What can hang from each mark:
vavimif: dulilem
lupi: gifog
gapas: gifog miluded tusa
tusa: gapas kesi
kesi: gifog tusa
miluded: gapas
natos: dulilem gapas
dulilem: natos
gifog: gapas kesi lupi

Each row was made from one small tree. Brackets hold a mark, then the marks that hang from it, in alphabetical order. Every link used is in the known rows. Write each row's tree.
Known rows:
(gapas miluded (tusa kesi)): [-0.66 -0.26 -1.84  2.57  1.65 -1.00  0.60 -0.65 -0.70  1.53  0.55  0.85
  0.08 -0.25  1.27 -1.23 -0.84  0.65 -1.27 -0.57  0.95  1.08 -1.01]
(tusa (gapas miluded) (kesi (gifog lupi))): [-0.59 -1.09 -2.30 -0.13 -0.69 -0.18  2.83  1.34 -0.96  0.83 -0.12  1.67
 -0.25  1.06  1.08 -2.46 -0.46 -0.02 -0.45 -1.98  0.51 -1.62  0.57]
(natos dulilem gapas): [ 2.22 -2.67 -0.25  1.52  1.28 -2.01 -0.42 -4.55 -0.20  0.18  0.34  1.49
  0.96 -1.58 -0.37  0.61 -2.71  1.39 -1.88 -1.86  1.54 -0.25  1.47]
(dulilem (natos gapas)): [ 1.12 -1.45 -0.56  0.83 -0.04 -1.79 -0.22 -4.13 -0.52  2.46  1.03  4.56
  0.41 -1.79 -0.66 -1.27 -2.61  0.40 -1.92 -4.12  0.59  2.24  0.96]
(miluded gapas): [ 1.95 -5.48  0.20  1.36 -0.50 -2.99 -0.89 -3.19 -0.06  1.03  0.68  1.18
 -0.23 -1.08 -0.02  0.63 -2.20  1.17 -0.69 -3.51  0.83  2.37 -0.16]
(vavimif (dulilem (natos (gapas (tusa kesi))))): [ 0.71  0.76 -2.07  0.75  0.33 -0.06  0.77 -2.64 -3.39  2.69  1.31  4.14
  0.74  0.63  0.52 -2.20 -2.04 -0.05 -1.74 -0.97  0.93 -0.60  1.23]
(vavimif (dulilem (natos (gapas miluded (tusa kesi))))): [ 0.00  0.48 -2.43  1.38  0.18  0.59  2.16 -1.03 -4.06  4.23  1.07  3.30
  1.93  0.89  1.29 -1.47 -1.68  0.44 -2.31 -0.52  1.48 -0.26 -0.32]
(gapas miluded (tusa (kesi (gifog lupi)))): [-3.06  2.13 -1.53  0.67  0.28  0.19  1.17  1.94 -1.66 -0.52 -0.46  0.33
 -0.51  1.14  1.76 -2.39 -0.22  0.48 -0.71 -0.18  0.44 -0.65  1.37]
(gapas miluded tusa): [ 0.20 -0.95 -0.23  2.44  1.39 -1.04 -1.18 -0.57 -0.19  1.51  0.02  0.68
  0.90 -1.44  0.64  0.27 -1.56  1.25 -1.09 -1.89  1.27  1.51 -0.59]
(dulilem (natos (gapas miluded (tusa kesi)))): [-1.32  1.49 -2.26  2.03  0.35  0.28  2.40 -1.03 -2.47  3.67  1.39  3.62
  0.45  0.26  0.88 -2.45 -1.51  0.79 -2.23 -1.48  0.81  1.72 -0.62]
(kesi gifog): [ 0.75 -0.61 -0.60  0.50  0.28 -2.29 -0.92 -2.72  0.61 -0.74 -0.30  2.31
  0.37 -1.84 -0.02 -1.25 -1.85 -0.09  0.26 -4.87 -0.02  0.88  1.99]
(kesi (gifog lupi) tusa): [-1.37  2.11 -0.88 -0.13  0.31 -1.38 -2.60 -1.46 -1.15 -2.05 -0.66  0.16
  0.79 -1.38  1.10 -2.16 -1.33  0.36 -0.59 -2.65 -0.68 -1.80  3.56]
(dulilem (natos (gapas (tusa kesi)))): [-0.63  1.82 -1.82  1.38  0.41 -0.36  0.94 -2.58 -1.93  2.29  1.65  4.56
 -0.62 -0.04  0.18 -3.26 -1.80  0.27 -1.64 -1.87  0.23  1.32  0.98]
(dulilem (natos (gapas (gifog lupi) miluded (tusa kesi)))): [-3.14  5.05 -0.59  0.38  0.21  0.97  3.75  1.44 -2.90  1.72  0.81  3.98
 -2.43  1.99  1.55 -2.06 -0.78  0.60 -2.38 -0.04  1.06  0.18  1.32]
(lupi (gifog kesi)): [ 0.32 -1.28  0.05  0.60  1.28 -2.71 -0.40 -1.76  0.57 -0.55 -0.62  2.42
 -0.84  0.23  0.05 -1.46 -1.29 -0.72 -0.40 -2.56 -0.29  1.12  0.56]
(gapas (gifog kesi lupi) miluded): [-2.42 -0.42 -0.26  0.34  2.03 -1.90  0.66  1.63 -0.01 -0.73 -0.95  0.73
 -2.53  1.22  1.25  0.00 -0.41 -0.10 -1.99  0.13  0.93 -0.15 -0.12]
(gifog gapas kesi lupi): [-1.20 -5.57 -0.72  0.62  1.61 -1.76 -2.77  1.28 -1.43 -0.67 -0.90 -0.67
 -2.86  1.16 -0.83 -1.94 -1.06  1.63 -1.49  0.25  0.38 -1.07  0.88]
(vavimif (dulilem (natos (gapas miluded)))): [ 1.75 -2.61 -1.15  0.84 -0.24 -0.76  0.97 -2.49 -2.81  4.39  0.46  3.42
  3.00 -0.79  0.48  0.55 -2.48  0.68 -2.53 -2.76  1.77  0.60 -0.38]
(natos dulilem (gapas (gifog lupi) miluded (tusa kesi))): [-2.04  3.77 -0.34  1.07  1.55  0.66  3.80  1.12 -2.68 -0.62  0.08  0.85
 -1.80  2.16  1.80 -0.11 -0.96  1.59 -2.50  2.19  2.03 -2.30  1.85]
(natos dulilem (gapas miluded tusa)): [ 0.55 -0.53 -0.34  2.50  1.48 -0.05  0.56 -1.39 -1.69  1.45  0.16  0.45
  1.78 -0.67  0.47  1.11 -2.27  2.28 -2.12 -0.63  2.08 -0.31  0.37]
(kesi (gifog (gapas miluded))): [ 0.02 -2.41 -0.87  1.35  0.17 -0.71  0.66  1.23 -2.10  1.37 -0.60  0.25
  0.11 -0.64 -0.18 -1.15 -1.68  2.10  0.03 -4.56  0.42  0.19  0.62]
(vavimif (dulilem natos)): [ 2.53 -3.45 -0.85  0.65  0.27 -2.36 -1.97 -5.30  0.03  2.32  0.48  3.74
  2.03 -1.66 -0.21 -0.17 -2.31 -0.52 -1.78 -3.36  1.04  0.56  0.93]
(vavimif (dulilem (natos gapas))): [ 2.39 -2.41 -0.77  0.25 -0.21 -1.42 -0.67 -4.24 -2.07  2.96  0.68  4.26
  1.83 -1.03 -0.22 -0.33 -2.80  0.17 -1.92 -3.24  1.23  0.27  1.18]

Which tree is each row?
[-1.45 -2.46 -2.79  2.37  2.50 -1.19 -1.66  1.31 -3.18  1.49 -0.21 -1.74
  0.63 -0.25  0.58 -1.91 -1.26  1.89 -1.70 -1.30 -0.18 -1.30 -0.92] => (gifog (gapas miluded) (kesi tusa))
[-0.99  2.91  1.84  0.28  1.28 -0.93 -1.29  0.01 -0.06 -1.87 -0.34  1.55
 -3.01  0.05  0.69 -0.21 -1.21  0.63 -0.74 -0.95  0.98 -0.16  2.85] => (gapas (gifog lupi) tusa)
[ 0.27  1.15 -0.17  1.36  0.15 -0.43 -0.88 -2.64 -1.28  2.24  1.02  4.19
  0.02 -1.26 -0.47 -1.66 -2.46  0.88 -1.56 -3.24  0.58  1.91  1.29] => (dulilem (natos (gapas tusa)))
[-0.16 -0.96 -0.22 -0.62  1.41 -1.47  0.25  0.87  0.72 -1.18 -0.38  2.30
 -3.64  1.30  0.01 -1.22 -0.87 -0.54 -0.80 -1.34  0.44 -1.79  1.17] => (tusa (gapas (gifog kesi lupi)))
[-1.07  0.42 -0.37 -1.57  0.64 -0.95  0.71 -0.37 -2.70  0.42 -0.33  3.83
 -2.03  2.13  0.61 -1.03 -1.57 -0.79 -2.45 -0.31  0.87 -1.73  2.03] => (vavimif (dulilem (natos (gapas (gifog kesi lupi)))))
[ 1.89  1.46  0.23 -0.46  0.20 -1.24  1.45 -3.20 -2.21  1.97  0.69  5.26
 -0.38 -0.24  0.17  0.07 -2.59 -0.21 -1.57 -3.90  1.25 -0.14  2.10] => (vavimif (dulilem (natos (gapas gifog))))
[-0.45  0.74 -0.24  2.21  0.58  0.41  2.50  2.53 -3.31  1.85 -0.07  0.85
 -1.11  1.67  0.66 -2.22 -0.84  2.26 -0.11 -1.64  0.44  0.00  0.32] => (lupi (gifog (gapas miluded (tusa kesi))))
[-1.77  2.40 -2.30  1.73  0.74 -0.28  1.80  0.65 -1.26  0.61  0.18  1.25
  0.36  0.25  1.50 -2.45 -0.76  0.14 -0.10 -2.28  0.15  0.43  0.38] => (gapas miluded (tusa (kesi gifog)))
[-1.47 -1.69 -1.52 -0.13 -0.03 -0.89  0.51  0.98 -2.33 -1.13 -0.47  0.46
 -2.40  1.29  0.05 -3.64 -0.79  1.41 -0.11 -1.54 -0.13 -1.66  2.82] => (tusa (kesi (gifog gapas lupi)))
[ 0.02  1.07  0.57 -0.69 -0.38 -0.18  2.26 -0.06 -3.17  2.39 -0.12  3.61
  0.09  0.86  1.15  0.84 -1.78  0.55 -2.73 -1.37  2.03 -0.95  1.47] => (vavimif (dulilem (natos (gapas (gifog lupi) miluded))))
[ 1.39  2.98 -0.85  1.43  1.23 -0.74  1.41 -0.58 -0.99  1.46  0.59  1.85
  0.46 -1.42  1.26 -0.11 -1.60  0.64 -0.77 -4.25  0.44 -1.50  0.19] => (kesi (tusa (gapas gifog miluded)))
[-1.35 -1.84 -0.73  1.36  1.10 -0.26 -1.33  1.54 -2.52 -0.42  0.15 -0.26
 -2.89  1.32 -0.03 -2.89 -0.85  2.28 -0.90  0.95  0.66 -1.42  1.85] => (gifog (gapas (tusa kesi)) lupi)
[ 1.79 -3.35 -2.47  1.83  0.72 -1.37  2.28 -1.24  0.04  2.79  0.88  2.26
  0.50 -0.47  0.56 -1.35 -1.13  0.31 -1.06 -2.42  1.05  0.03 -1.85] => (tusa (gapas miluded) kesi)
[-0.84 -1.20 -0.52 -0.01  1.32 -0.91  1.60  2.56  0.05  0.33 -0.64  1.62
 -2.63  1.54  0.69 -0.41 -0.57 -0.11 -1.41 -0.94  1.05 -1.49 -0.46] => (tusa (gapas (gifog kesi lupi) miluded))
[-2.77 -3.37 -0.88  1.63  1.64  0.19 -1.77  4.64 -2.77  0.65 -1.05 -1.87
 -2.09  1.93  0.17 -1.47 -0.64  2.44 -1.68  1.61  0.93 -1.05 -0.33] => (gifog (gapas miluded tusa) kesi lupi)
[-1.57 -2.60  0.52 -0.40  0.40 -2.42  0.24  0.69 -0.57 -1.51 -0.31  0.79
 -4.04  2.17  0.77  0.02 -0.95  0.25 -1.20 -0.57  0.46  0.31  0.72] => (miluded (gapas (gifog kesi lupi)))
[-1.08  0.17 -1.31  1.72  1.64 -0.71  0.08  2.14 -3.78  1.12 -0.74 -0.65
  0.35  0.77  0.83 -2.07 -1.09  1.63 -0.94 -2.09 -0.63 -1.34  0.10] => (lupi (gifog (gapas miluded) (kesi tusa)))
[-1.55  2.68  1.43  0.97  1.15 -0.33  0.24  1.80 -0.57 -0.40 -0.57  0.86
 -1.88  0.29  1.34  0.64 -0.87  1.15 -1.35 -0.50  1.51  0.03  1.18] => (gapas (gifog lupi) miluded tusa)
[-2.14 -2.43 -1.90  0.93  2.02 -1.27 -3.73  0.99 -2.94 -1.02 -0.68 -1.86
 -1.21  0.47  0.08 -2.76 -1.05  1.76 -1.68  0.41 -0.50 -2.63  1.58] => (gifog gapas (kesi tusa) lupi)
[ 0.34 -2.90  0.10  0.94  1.22 -1.81 -0.37  0.60 -1.52  0.06 -0.71  1.38
 -2.10  1.18 -0.80 -2.22 -1.44  1.05 -0.11 -2.68 -0.36  0.05  1.03] => (lupi (gifog gapas kesi))
[-2.94  2.51  0.02  0.67  2.32  0.47  1.73  2.53 -2.21 -1.23 -0.81  0.07
 -1.99  2.34  1.28  0.38 -1.06  1.31 -2.62  2.17  1.75 -2.33  1.29] => (natos dulilem (gapas (gifog kesi lupi) miluded tusa))
[-2.40  4.03 -2.64  1.08 -0.52  0.94  3.44  0.35 -2.99  2.71  1.01  4.08
  0.43  0.63  1.08 -3.49 -1.38  0.25 -1.04 -3.12  0.05  1.10  0.82] => (dulilem (natos (gapas miluded (tusa (kesi gifog)))))
[-1.16  2.44 -1.76  1.16  0.77 -0.98  0.37 -1.03 -0.71 -0.96  0.30  2.26
 -0.76 -0.10  0.83 -3.20 -1.06 -0.30  0.47 -2.65 -0.42  0.15  1.96] => (gapas (tusa (kesi gifog)))
[-1.09 -0.16 -0.93  1.12  2.50 -2.35  1.30  0.22  0.37  0.20 -0.43  1.55
 -1.78  0.27  1.04 -0.03 -0.92 -0.29 -1.43 -1.87  0.69  0.91 -0.96] => (gapas (gifog kesi) miluded)
[-2.69 -2.77 -2.24  1.54  1.95 -0.75 -2.42  2.68 -3.58  0.45 -0.90 -2.57
 -0.29  0.70  0.82 -1.88 -0.74  2.12 -2.32  0.80  0.07 -2.43  0.15] => (gifog (gapas miluded) (kesi tusa) lupi)
[-0.62  1.18  1.21  0.14  0.62 -0.80  2.31  1.37 -2.00  0.42 -0.39  1.79
 -1.81  0.42  1.24  0.86 -1.47  1.51 -1.86 -1.29  1.75  0.17  1.09] => (natos (gapas (gifog lupi) miluded))
[ 0.10 -1.57 -3.23  1.92  1.85 -1.13 -0.73 -0.11 -1.07  1.91  0.19  0.45
  1.62 -0.68  0.80 -1.58 -1.26  0.14 -1.49 -2.17 -0.05 -1.56 -1.65] => (gifog (kesi (tusa (gapas miluded))))
[-0.59  1.32 -1.58  0.11 -0.51  0.27 -0.15  1.07 -1.88  0.55 -0.49  0.34
  1.99 -0.76  1.25 -1.70 -1.11  0.75 -0.57 -3.20 -0.03 -2.82  1.66] => (kesi (gifog lupi) (tusa (gapas miluded)))
[-1.42  3.14 -1.98  1.62  3.06 -0.94  1.81 -0.75 -2.62 -0.41 -0.08  0.24
  0.51  0.30  1.71  0.06 -1.70  0.80 -2.69 -0.43  0.66 -2.58  0.66] => (natos dulilem (gapas (gifog (kesi tusa)) miluded))
[ 0.68  1.06  0.99 -1.35 -0.28 -0.76  0.83 -1.80 -2.47  1.00  0.10  4.36
 -0.99  0.62  0.46  0.05 -2.10  0.10 -2.13 -1.84  1.45 -1.20  2.98] => (vavimif (dulilem (natos (gapas (gifog lupi)))))
